Known rows, with every step that occurs:
m -> x: [ 13  33 -13 -12  -2   7  18  12  37 -46 -20   1   7   8   2   0  12  12
   8  29   0 -18  -6 -20  15  -4 -13   4  28   5 -48 -10 -50  -8 -23  25
  19  39 -45   5   4]
j -> g -> q: [ 14  12  20  15  -5  13  42  11  57 -30 -22 -11  -5  -4  17 -10  29   8
  -2  26 -20 -14   0 -37   6  18 -39  15  21   9 -10   3 -49 -20 -11  24
  47  31 -38   1   3]
k -> g -> q -> x: [ 13   9 -15 -29  -1  12  33  -5  53 -10 -22  -6  -6 -32   2  -5  18  12
   0  27  -6 -23   3 -51  14  19 -10   9  25  31   0  15 -61  -4 -16  28
  25  38 -48  -1  16]
k -> g -> j: [ 17   4   5  -3   7   7  29  21  42 -16 -21   2   1  -4   5 -13  27   8
  -8  25  -4 -18   1 -50  23   9 -36  17   6  25 -17  -5 -31   7 -15  29
 -13  42 -28   6   1]
u -> q -> g: [ 18  29  24  16 -23  11  11  15  21  -3 -22 -15   8 -18  12  -9  31   2
  12  26  36   2  -5 -15  17  15   1  17  36   9 -13  16 -25  -4 -16  24
  21  31 -28  -3   3]
k -> g: [ 19  11 -13   0   3  15  28  27  36 -15 -22 -13  -6   2   3 -10  27  -3
   0  28  10  -7   2 -35  11  12 -14  -4  16  22 -14   3 -16  -3 -21  25
  12  37 -42   1   0]
k -> g -> j -> b -> r -> f: [ 18  20  20  -5   8  -5  36  14  49 -33 -27 -13  -2 -18   2  -7  39  -2
 -10  22 -36 -19   8   2  34   6 -30  76   6   1 -22  13 -59  10 -12  29
  55  39 -43  -9   9]
f -> r -> b -> m -> h -> k: [ 12  35   3 -28  10  17  13   0  24 -34 -24  -1  -1  -9   3 -13  28  30
  13  20 -46   3 -16 -36  23  -4  -8  -8  26 -12 -37 -21 -67 -18 -28  14
  22  22 -27   0 -20]
g -> j: [ 14  18  13   1   7   6  20  19  29 -23 -17  16  10  -5   4 -16  23  15
   4  23  -7 -14  -1 -23  32  -2 -41  18   9   9 -42  -9 -30  13  -9  27
 -13  34 -28   8  -2]
m -> b -> r -> j -> g -> q -> u: [ 12  37 -13  19   5   3  -3 -17  54 -31 -25 -31   7 -10  -3  -6  12   4
  10  24 -42 -17   7 -31  14  12 -63  26   8   5 -14   6 -78 -19  -5  25
  57  51 -61 -11  24]
k -> g -> q -> x -> m -> b: [ 13  25 -21 -31   6   5  25 -14  53  -5 -19  14   1 -40   8  -2 -15   8
   9   6 -26 -22  -3 -65   0   6  -8 -10  14  10  -6   5 -71   1 -25  19
  44  40 -49  -7   6]
f -> r: [  9  26 -25  -7  13   0  28  30  31 -27 -27 -18  -2  -8   7 -17  24   6
  12  30 -12   6   7 -13  13  -4 -36  -9  27   2 -48   2 -10  10 -22  27
  13  37 -43   9   4]
j -> r: [ 14  30 -10  -4  -3   3  32   1  24 -35 -23  -3   0   4   8 -12  40   5
  10  30  -9  -4   2   1   0   3 -25  13  19  -3 -48  -9 -10   5 -20  26
  47  35 -54  -4 -23]
u -> q -> x -> m -> b: [ 13  46  -6 -28   0   4   6 -15  29  -2 -19  14   8 -36   3   0  -9  13
  14   5 -13 -16  -7 -20  26  -1  10 -12  21  -9 -40   0 -57  10 -25  19
  35  41 -45  -7   2]
x -> m -> h: [ 17  18 -14  -2  -8  13  29  -3  29 -40 -12  11   5   0  15 -12  16   5
  10  17 -20 -12  -3 -32  -5  -1 -22 -10  28  -9 -54 -19 -20  -7 -12  17
   5  30 -48  -1 -19]
f -> r -> b -> j: [  7  41 -22  -6  22  19  -4  14  22 -16 -16 -19   3 -12   6 -19  40  17
  17  26 -12   2   0  -9  19   3 -56  16  14  -1 -21  -9 -71  17 -17  23
  -3  27 -33   9   6]
f -> r -> b: [  6  41 -32 -15  12   4   7  40  32 -20 -23 -18  -2  -3   7 -17  33  14
  17  24   3   1  -3  -8  24   1 -30   1  19  -4 -22 -11 -38  13 -19  22
  18  26 -43   9  16]
k -> g -> j -> b: [ 18  12  14   3  -3   3  30  30  33 -31 -27   5   1 -11   1 -13  33  12
 -18  27  -7 -22   5 -32  42  19 -38  23   0  18  -4  10 -23  30 -16  23
  41  32 -34   1  -6]
q -> x -> m: [ 15  31 -23 -38  -6   8  19   5  28 -16 -21  11   5 -31  10 -12   8  14
   8  11  -8 -10  -5 -19  24   0 -15   7  26   9 -39   2 -38   9 -11  21
  -1  24 -46  -2  -5]
h -> k -> g -> j -> r -> b: [ 14  26  -2 -28  -1   7  16   8  38 -28 -28   5   2  -6   5  -8  49  26
  -6  25 -15 -16 -16 -39  21  10 -28  23   2   4  -8 -24 -65   2 -26  23
  53  28 -37  -4 -16]
u -> q -> x -> m -> h: [ 17  23 -10 -31 -19  13  22 -22  28 -20 -15   3   7 -27  10  -1  18  15
   5  14 -13 -18  -5 -25  17   8   5 -12  39  -8 -54 -10 -42  -5 -15  21
  10  36 -52  -5 -10]
k -> g -> j -> b -> r: [ 18  19  21 -16  18  -4  22  13  41 -29 -31   0  -7 -20  -4 -12  41   2
 -11  25 -22 -14  13 -20  28   9 -43  44   3  10 -24  13 -35  25 -16  32
  68  44 -51  -5  -2]
m -> b -> r -> f -> s: [  9  50   1  18  22 -11  20   3  37 -39 -31  -4   0   5   9   1  15  -2
  17  23  -3   2   8  27  21 -15 -13  30  27 -15 -50   1 -39   1 -22  27
  30  35 -50  -6  24]
u -> q: [ 16  33  28   6  -5  10  18   9  18  -8 -16 -12   5  -9   3  -7  27   8
   6  27  25  -3  -2  -7  35   9  -5  -1  26   0 -47  -1 -24  -7 -21  26
  26  37 -37   0   5]
x -> m: [ 16  31  -3 -14   4   8  22  15  21 -21 -20   7   3 -13  19 -17  12   5
   8  16  -5  -2  -3 -30  13  -4 -30   1  19   1 -46  -6 -19  -2 -11  19
  11  24 -41  -1 -10]
u -> q -> x -> m -> b -> r: [ 14  50   4 -49  21  -3   2 -26  32   2 -25   8   0 -44  -2   2   2   4
  16   5 -26 -10   3  -9  13  -8  -2   9  22 -13 -61   2 -65   5 -23  30
  66  51 -58 -11   8]
m -> x -> u -> q -> g -> j -> r: [ 18  39  10 -24 -27  -6  20 -10  30 -29 -26  -7  16 -25  12   2  30  14
  -9  26  -1 -19   2 -36  20   8 -20  45  27  -5 -35  -7 -63 -10 -23  30
  50  55 -52 -11  -2]
f -> r -> j -> b -> m: [ 10  49  11  -6  19   8  11  23  12 -35 -31 -26  -4 -14   1 -23  42  19
   6  20 -42  11   3  -1  49  20 -49   3   9   4 -39   9 -57  29  -8  15
  31  31 -32  -2 -11]
m -> x -> u -> q -> g -> j -> b: [ 21  42  25  -3 -31  -2  12  20  24 -37 -25  -1  19 -33   4  -2  20  21
 -15  25  13 -26   1 -38  60  14 -20  40  19   0  -6  15 -63  10 -20  22
  66  38 -40  -8  10]
g -> j -> b -> m -> x: [ 15  44  33 -20   6   4  17   8  26 -48 -25  12   6 -10   1  -5  16  24
  -7  15 -28 -17  -6 -23  40   7 -25  40   9   3 -40  -6 -79  12 -22  19
  20  39 -33   0 -12]
r -> b -> m -> h: [ 14  37  -2  -6   3  22   7   2  21 -22 -10  -3  -2   4   3 -14  30  14
  21  13 -18  -4 -11 -12   7  10  -5   8  18  -9 -32 -29 -59  -6 -12  12
 -15  28 -39  -1 -17]
x -> u -> q -> g -> j: [ 21  32  25   3 -21   5  11  12  21  -3 -18  -5  16 -34   8 -13  18  13
  -4  22  19 -11   2 -44  38   7 -22  31  21   8 -16   7 -46  -7 -11  28
   8  39 -29  -4  15]
g -> j -> r -> b -> m -> x: [  11   52   11  -41    8    3    5   -5   33  -34  -23    3    4    0
    6   -3   30   25    3   11  -32  -16  -15  -20   19    7  -23   39
    9   -4  -39  -33 -104    1  -23   21    8   45  -42   -2  -15]
q -> g -> j: [ 16  16  12  13 -11   5  11  21  34 -17 -22  10  14 -17  11 -18  28  11
  10  22   3 -11  -3 -26  17   5 -34  33  17  20 -10   4 -33  17  -7  25
 -16  31 -18   5  -2]
q -> x -> m -> h: [ 16  18 -31 -28 -17  13  23 -14  32 -33 -15  14   6 -18   7  -7  16  13
  10  14 -23 -19  -5 -27   3  -1  -7  -5  32  -5 -47 -12 -37   1 -11  20
  -3  30 -52  -2 -14]

Rows:
[ 22   6  34 -17   7  18  28  -9  36 -24 -24  13   1 -12   3 -12  25  22
 -13  20 -45 -14 -11 -71  19   8 -19  14  10  15 -25 -16 -60 -15 -23  22
  -8  37 -15   0 -24]
b -> m -> h -> k -> g -> j
[ 16  26  -5 -41   5   9  24 -24  49  -9 -24  22   3 -46   5   2 -17  20
   4  11 -37 -22 -11 -81  10   0   0 -13  17   9  -8   6 -85  -7 -32  17
  65  32 -38  -9  -1]
h -> k -> g -> q -> x -> m -> b
[ 16   8  -1 -39  -5  16  36 -12  48 -15 -25   3  -3 -40   0  -1  15  23
  -4  28 -19 -21  -6 -67  24  13  -5   2  27  29  -3  14 -76 -16 -24  27
  48  28 -37  -3   7]
h -> k -> g -> q -> x
[ 20  12 -11 -13 -18  12  28 -30  42 -31 -18  -9  11 -28  11  -7  -3  13
  -9  29 -22 -22  -2 -97  11   5 -33  11  24  15  -4   1 -42 -46 -20  17
  28  33 -55 -12   0]
x -> m -> h -> k -> g -> q -> u
[ 11  46  -2  18   5   9  27 -23  35 -30 -15  -7  14  -6   7  -5  27   2
  21  23 -47 -13  -2  18   5  -3 -24  44   9 -18 -37  -7 -80   5 -21  22
  36  34 -39  -8 -16]
m -> b -> j -> r -> f
[ 13  71   0 -48   6   4   4  16  17 -14 -21 -36   1 -27   4  -2  11  20
  -2  17   8  -2  -1 -38  49   4  -3   8  25 -19 -44 -14 -92 -32 -31  23
  33  49 -55  -6  29]
f -> r -> b -> m -> x -> u -> q
[ 16  21   5   0 -16  -3  24   0  34 -28 -29   5   9 -12  16 -15  45   8
   6  26 -14  -8  -2 -15   2   7 -36  42  17   7 -22  -2 -27  17 -12  27
  24  38 -36  -3 -24]
q -> g -> j -> r
[ 13  43  -1   6  23  21   1 -20  19 -13 -12  14  14 -19   7 -13  -1   7
  18  13 -32  -9  -2 -25   3  -7 -43  -2   4  -6 -40  -7 -69  13 -17  16
  11  33 -34   0 -16]
x -> m -> b -> j
[  8  55   1  31  10   0  26 -19  27 -48 -28  -7   9   7  16   1  28   6
  14  27 -16   0   4  24  13  -5 -27  35  22 -17 -39  -4 -54  10 -25  22
  24  32 -44  -7  -3]
m -> b -> j -> r -> f -> s
[ 15  31   1 -25 -13  10  14  -2  22  -7 -20  -7   3 -29  -4   0  25  17
   8  23  16 -12  -3  -1  44  12   7   1  33  10 -41   6 -46   4 -19  29
  15  34 -41  -1  11]
u -> q -> x
[ 19  50   2 -20 -11   8  15   8  14 -25 -15 -16  10 -16   0   5   5  13
  -5  28  27 -16   3 -36  48   1   2  -5  30 -10 -54  -7 -60 -34 -27  27
  46  45 -57  -6  24]
m -> x -> u -> q
[ 19  32  48  -5  -1  -6   8   3  26 -18 -31  -3   5 -35   2 -10  42   6
  -4  24  -5  -7   8  -4  35  11 -29  57  18   2 -25  22 -41  25 -13  30
  75  41 -43  -8   3]
u -> q -> g -> j -> b -> r
[ 20  60  26 -32  -2  11  13   0  10 -12 -17 -19   5 -24  -1   0   5  15
  -4  19   8  -7   2 -36  46   3   7   6  25 -12 -53  -7 -76 -39 -27  24
  25  48 -50  -9  15]
b -> m -> x -> u -> q
[ 11  43  -5   9  14  28 -10   5  16 -17  -9  -5   7  -8   3 -17  36  18
  19  24   0  -7  -7  -6  23   7 -44  17   6   3 -18 -13 -75  13 -11  19
   1  20 -29   5  -4]
r -> b -> j
[ 14  53  14  -9   5  12   4  11  20 -56 -26 -10   4  -2  -3  -5  27  24
   1  19 -30  -9  -9  -8  48  16 -29  10  16   4 -43  -5 -94  12 -15  14
  34  36 -37  -4  -7]
r -> j -> b -> m -> x
[ 12  16  15  28  -3  16  27  13  57 -38 -22 -23   0  -1  14 -12  46  14
   0  27 -28 -13  -2 -35  18  27 -58   2  19  13 -22   0 -75 -12   1  22
  46  35 -34   0  12]
r -> j -> g -> q
[ 21  10   6 -13   3  19  29  16  35 -26 -28   0  -4  -7   1  -8  23  12
  -5  34  -4  -6 -10 -53  21   5  -6  -9  18  22 -13   1 -28 -20 -30  24
  38  22 -28  -2  -8]
h -> k -> g
[ 14  28   3  30  10  26   8   0  41 -24 -20  -5   4   6   2  -8  24   4
   8  19 -38 -13  -4  -7  -1   7 -37   6   6  -1 -14  -2 -64   2 -20  21
  31  34 -26   2 -14]
m -> b -> j -> g
[ 14  35  -2  -1   7  16  19 -22  18 -31 -20  -6   6  -6   6 -14  48   7
  10  33 -27  -4   5   3  -1   5 -47  24  13  -2 -49  -7 -48  13 -17  26
  29  35 -46  -2 -32]
b -> j -> r
[ 12  66 -29 -50  13   6   4  27  20 -27 -23 -24   0 -16   2  -8   3  19
   6  16 -15  -3   1 -36  37  -6 -18  13  18 -13 -35 -19 -92 -27 -26  20
  18  41 -56  -2  20]
f -> r -> b -> m -> x -> u
[ 17  43  30  -6   8  12  21  18   7 -27 -24  -1  -4 -13   1 -20  25  13
   5  18 -18   4   1   0  38  13 -18  28   6   2 -25   9 -38  16 -16  12
  28  22 -35  -4 -22]
j -> b -> m
[ 18  35  52   6 -11  -9  23   6  38 -19 -27 -15   8 -34   7  -6  43   3
   0  21 -19 -12   3  16  40   8 -17  88  21  -8 -20  22 -64   9 -10  28
  59  33 -35 -13  12]
u -> q -> g -> j -> b -> r -> f
[  8  52  -7 -30  25   8   5  27  21  -9 -24 -20  -9  -9   7 -22  26  15
  16  12 -17  14  -7 -10  21   6 -25  14  13  -3 -27 -10 -59   4 -19  17
 -11  28 -34   5  -1]
f -> r -> b -> m
[ 15  44  10 -24  10  12  12   5  25 -33 -22  -3   1   3   3  -4  11  13
   9  19 -21  -5  -7 -21  18   0  -7  17  23   4 -49 -11 -75 -14 -24  21
  -4  41 -37   1 -10]
b -> m -> x
[ 12  35 -23 -14  10   7  -1  -5  54 -30 -34 -11  -2 -16   0  -4  28   8
  10   7 -59 -13  -5  -4   9  12 -41   6  16  -1 -40  -1 -88  10  -5  26
  60  44 -47 -10   0]
q -> x -> m -> b -> r -> j -> g
[ 17  23  21  17 -19   2  15  29  27 -32 -25  11  12 -17   8 -18  32  16
  -1  23   1 -14  -1 -14  37  13 -35  39  10  13   5  19 -26  36  -9  19
  36  23 -27   1 -11]
q -> g -> j -> b
[ 18  38 -42 -32 -13  12  14  14  15 -16 -19  -2   4 -30  -7  -9   4  15
   9  23   7 -15   8 -19  46  -2  -7   1  21   4 -30   2 -47 -10 -12  25
  22  26 -59  -3  18]
q -> x -> u
[ 15  29  24 -14  18  -6  15  10  29 -34 -28  11  -1 -20  -3 -14  37   9
  -1  24 -27 -12  12   1  35   1 -47  48   4  -2 -43   9 -36  28 -11  29
  67  39 -49  -2  -3]
g -> j -> b -> r
[ 12  52  -4 -27  18   3 -14 -26  33 -11 -25  -7   6 -37  -7  -1  21  12
  18   9 -32 -10  -1  -5  30   4 -26 -11  21  -5 -67  -1 -96  19  -8  28
  62  53 -51 -12  15]
u -> q -> x -> m -> b -> r -> j
[ 21  24  48   0 -17  17  17 -11  23 -42 -27  23  11 -22   3 -14  29  29
  -1  21 -48  -8 -15 -42  29   6 -12  25  18   1 -11   2 -60   2 -18  10
  32  16 -12  -6 -36]
q -> g -> j -> b -> m -> h -> k
[  9  52   0 -19  15   1   9  16  27 -56 -32 -23   1  -5  -1  -7  31  22
   1  23 -43  -3  -4 -14  42  13 -40   9  20   0 -49   0 -90  20 -20  17
  38  44 -38  -2  -4]
f -> r -> j -> b -> m -> x
[ 19  36  20  -9 -23   2   8   9  31 -19 -19  -3  20 -27   8  -2  13  16
  -4  23  22 -20  -1 -51  37   4 -16  32  28   5 -22  -1 -71 -13 -18  28
  15  47 -35  -3  19]
m -> x -> u -> q -> g -> j
[ 15  28  32  11 -25  -5  37  -7  40 -20 -24 -16  14 -19  18  -5  45   6
   3  23 -13 -15  -5   5  21  10 -14  75  26  -6 -27   2 -55  -1 -14  28
  20  38 -28 -11  -6]
u -> q -> g -> j -> r -> f
[ 12  47 -13  -7  31   3  -9  -7  33 -27 -24  -2   5 -13  -2 -11  21   4
  23  12 -40  -3  -1 -12  12  -3 -49 -10   8  -9 -68  -9 -75  16  -4  23
  58  47 -48  -7   4]
x -> m -> b -> r -> j
[ 13  49  18 -21  -2   7   1   3  22 -10 -26  -3   1 -14  14 -19  44  17
  13   9 -19   1 -12  -9  10  16 -27  55   6   2  -3 -13 -74  11 -12  17
   0  29 -30  -6 -26]
q -> g -> j -> r -> b -> m
[ 13  29 -11  13 -11   5  15  -7  27 -22 -15 -16  12 -17   5 -14   2   9
   8  33   4 -13   7 -40  28   3 -44  17  18  14 -15  10 -31 -20  -9  23
   7  34 -57  -3  18]
g -> q -> u
[ 20  60   1 -31  -2   8  15  15  10 -42 -21  -5   2 -17  -3  -6   2  18
  -6  19  -9 -11   4 -31  49   2  -8  18  13 -11 -37  -3 -72 -19 -24  16
  52  34 -57  -9   1]
j -> b -> m -> x -> u
[ 16  32 -14 -20 -10  26  24 -11  35 -17 -17 -13   3 -44   3  -9  14  20
  -6  23 -28 -23  11 -43  27  13 -36  21  17   9 -10  11 -94 -23  -9  26
  42  30 -52  -5  16]
b -> j -> g -> q -> x -> u
[ 13  35  -6   6  21   8  -4   9  26 -30 -23 -16   0  -3  -5 -15  49   6
  18  26 -18   1   4   5  23   5 -55   3  17   5 -68  -5 -59  10   2  30
  40  41 -46  -3  10]
b -> r -> j
[ 16  39  13 -26  -5  21  15 -22  19 -40 -21  11   0  -3   3  -7  39  28
  13  20 -45  -2 -20 -26  10   4  -1   5  20 -18 -37 -29 -71 -20 -27  12
  47  21 -36  -8 -41]
j -> r -> b -> m -> h -> k
[ 16  37  13   3   7  -2  31  13  36 -38 -24 -13  -1 -12   1  -8  37  -1
   9  23 -28 -10   7  33  33  -1 -20  62  16 -13 -39  13 -48   6 -12  25
  71  24 -51 -10   8]
j -> b -> r -> f
[ 17  71  14 -37  -3  13  -1   8   8 -12 -15 -21   4 -22   0   1  10  21
   0  14  20 -10  -5 -33  53   8   7  14  19 -16 -38 -21 -97 -36 -26  20
  30  41 -51  -9  22]
r -> b -> m -> x -> u -> q
[ 17  39  45  -7   9   7  18  17  11 -25 -23  10   0 -16   4 -21  26  20
  -4  14 -30  -4   1 -13  48  12 -36  37  -2   6 -24   4 -48  26 -11  16
  12  27 -26  -1 -19]
g -> j -> b -> m
[ 13  41  36  30 -20 -13  36  -5  35 -37 -36 -16  11  -5  26  -1  45   9
  -5  28  18  -2   1  13  30   9 -16  59  39  -4 -28   5 -33   5 -18  27
   7  33 -34  -9   8]
u -> q -> g -> j -> r -> f -> s
[ 12  41 -30 -28   5   5   7  -8  32 -12 -19  23   7 -29   3  -5 -13  11
  22   5 -21 -16  -7 -19  13  -9  -2 -13  16  -4 -32  -2 -52  14 -20  17
  27  34 -46  -3  -3]
q -> x -> m -> b
[ 16  11  -1 -12  -1   1  39   1  42 -27 -27   0  -1  -2   9 -12  46   4
 -11  28 -20 -15   2 -31   1  12 -38  26   7  13 -31 -10 -26  12 -21  31
  25  49 -46  -3 -20]
k -> g -> j -> r
[ 22  54  23 -17 -19  12   3   6  11  -6 -24 -21  10 -31   8  -3   8   9
   4  17  20  -2  -3 -39  29  11  13  23  34   2 -17   6 -73 -33 -22  21
  16  42 -39 -11  10]
b -> m -> x -> u -> q -> g
